What can hang from each mark
K757: K484 K639 K980
K468: K639 K980
K980: K757
K217: K484 K639 K980
K484: K468 K757
K639: K217 K468 K757

Each row was made from one small tree. The marks that hang from a mark follow it in brackets, in the order of their numbers. Every link used is in the known rows. Write each row's tree.
In the rows, zero is written as 128.
Known rows
K217{K639}: [115 154 118 127 145 122 128 127 118 142  97 101 124 114 119 126 118 127
 140]
K757{K484{K468{K639 K980}}}: [ 87 113 111  81 165 104 115 127 123 174  96  94 134  77 109 165 157 136
 111]
K484{K468{K639{K757}}}: [ 93 120 109 125 130 102  94 136 117 150 141 120 127 117 115 133 124 132
 142]
K757{K484}: [ 92 119 118 116 147  96 121 128 112 147 129 124 128 120 109 145 134 130
 103]
K639{K468}: [102 106 135 130 132 119 135 135 122 144 142 141 121 123 121 138 123 146
 113]
K468{K639{K217 K757} K980}: [ 69 115 126  78 136 115  71 117 141 108  79  51 139 137 102 103 107 120
 144]
K980{K757}: [114 122 106 138 120 106 100 134 140 107 146 118 136 167 115 121 124 137
 140]
K757{K639}: [105 126 109 133 139 119 112 127 121 145 107 108 137 120 108 129 124 122
 113]
K468{K639{K217{K980} K757}}: [ 64 128 131  76 132 108  72 123 124 106  79  60 133 141  92  99 103 128
 154]
K217{K484{K468} K639{K757} K980}: [ 59 166 136  77 145  72  92 108  89 133 104  96 130  99 102 140 105 146
 156]
K468{K639 K980}: [126 121 118 102 155 132 113 122 135 141  73  79 131 105 121 122 149 117
 135]
K468{K639 K980{K757}}: [112 115  96 112 147 111  85 126 147 119  92  70 138 143 107 114 145 127
 148]
K980{K757{K484{K468} K639}}: [ 52 113  82 123 141  69  86 138 119 158 147 114 147 131  82 166 128 152
 100]
K217{K639{K468 K757}}: [ 70 124 123 134 140  86  99 132 102 146 130 109 118 128 103 118  94 134
 125]
K484{K468 K757}: [120 145 124 105 104 117 107 113 131 126 153 152 145 129 142 150 123 147
 148]
K980{K757{K484{K468}}}: [ 74 114 100 120 129  77 102 138 127 141 167 134 139 140 103 165 133 157
 117]
K217{K484{K757} K980}: [ 89 164 137  66 129  89  90  83 107 100 104 112 148 132 119 129 124 141
 163]
K468{K980}: [140 121 136 100 136 134 122 118 139 120  97 100 132 117 131 126 136 121
 123]
K757{K484 K639{K217 K468} K980}: [  4  84 129  65 154  91  98 127 119 160  88  67 140 113  57 156 102 143
  59]
K468{K639{K217{K484}} K980{K757}}: [ 33 127 111  69 147  98  71 101 145  97  77  44 152 147  90 128 123 152
 164]
K484{K757}: [123 145 119 113 113 113 100 106 129 111 135 131 144 148 134 123 121 128
 148]
K639{K217 K468 K757{K484 K980}}: [  7  78 144  65 132  73  82 127 116 130 125  82 132 141  68 136  87 138
  76]

Which tree is each row?
[ 97 144 105 109 116 108  90 111 125 143 134 132 155 121 121 151 119 140
 133] => K484{K468 K757{K639}}
[ 29 147 141  51 137 109 100 105 118 130  83  84 153  98  92 162 108 165
 135] => K757{K639{K217{K484{K468} K980}}}
[ 52 100 137  78 140 127 102 119 141 133  79  70 144 116  95 136 104 146
  99] => K757{K639{K217 K468{K980}}}
[ 97  94 140 105 132  98  96 123 122 123 130 109 125 133 115 117 111 129
 110] => K639{K468{K980} K757}
[124 122 120  93 146 136 121 127 137 155  93  98 134  86 127 148 152 134
 136] => K484{K468{K639 K980}}
[ 82 135 134  73 142 136 104 126 134 119  60  64 135 120 102 119 124 139
 153] => K468{K639{K217{K980}}}
[100  95 121 112 132 104 101 129 145 116 130 103 134 152 109 127 127 149
 120] => K639{K468{K980{K757}}}
[ 44  97 108 122 162  78 111 132  99 181 122 117 131 107  82 157 124 142
  72] => K757{K484 K639{K468}}
[ 87 119 113 112 149  97 100 128 135 130  99  77 131 138 102 126 118 148
 132] => K217{K639{K468{K980{K757}}}}
[ 60  84 131  95 149  65  89 122 106 141 132 105 126 125  95 135 116 129
  85] => K639{K468{K980} K757{K484}}
[ 98 130 112  86 126 107  80 103 126 128  92  86 154 135  97 123 117 113
 113] => K484{K757{K639 K980}}
[ 59 138 106 119 154  63  88 126  93 148 118  93 125 125  92 125 105 118
 116] => K217{K639{K757{K484}}}
[ 57 121 118 108 127 110  77 126 129 116 109  77 135 147 100 107  99 127
 149] => K468{K639{K217 K757}}
[ 12 112 139  62 153 103  97  97 124 132  78  68 148 107  88 148 104 157
 109] => K757{K639{K217{K484} K468{K980}}}
[ 94 130 115  77 117 110  88 110 129 142 111 106 156 115 103 148 120 129
 114] => K484{K468 K757{K639 K980}}
[ 16 119 141  68 131  83  86 112 128  92 116  87 143 159  85 138 100 182
 147] => K639{K217{K484 K980{K757}} K468}
[ 68 146 119  89 159  62  83 122  87 138  89  75 124 119  85 120 108 120
 121] => K217{K639{K757{K484}} K980}
[ 83  86 141 102 125  94  98 131 115 131 136 110 122 139  95 118 104 124
  96] => K639{K468 K757{K980}}
[ 66 119 104 113 149  90 113 132 108 179 129 124 140  93  96 174 131 142
  87] => K757{K484{K468} K639}
[ 12 104 132  66 157  88  98 125 110 152  80  74 141 113  66 151 105 157
  84] => K757{K484 K639{K217{K980} K468}}
[ 21  86 141  67 140  77  79 119 123 121 118  82 136 136  88 135  95 144
  90] => K639{K217 K468{K980} K757{K484}}
[ 69 154 111  86 149  87  97 108 128 127 104  83 144 114 107 155 125 158
 158] => K217{K484{K468{K980{K757}}} K639}
[ 30 156 117  73 132  98  76  85 124 110  97  85 156 138 108 132 111 150
 176] => K468{K639{K217{K484{K757}}}}
[ 37 114 122  57 147 107  99 118 134 152  86  74 153  94  90 171 117 147
  89] => K757{K484{K468{K980}} K639{K217}}
[ 33 146 137  59 146 106  92  98 115 115  64  65 149 116  84 135 105 149
 136] => K757{K639{K217{K484 K980}}}
[ 47 117 128  65 126 113  74  97 143 116  85  74 161 135 102 132  97 146
 119] => K484{K757{K639{K217 K468{K980}}}}
[ 54 145 129  84 150  73  86 103  95 127  92  70 130 120  85 118  99 116
 131] => K217{K484 K639{K757{K980}}}
[ 74 117 108  85 137 121  75 123 163 100  80  46 147 156  99 115 122 141
 155] => K468{K639{K217} K980{K757}}
[  8 133 107  92 124  88  77 112 136 117 132  92 160 143  84 160 100 174
 142] => K980{K757{K639{K217{K484{K468}}}}}
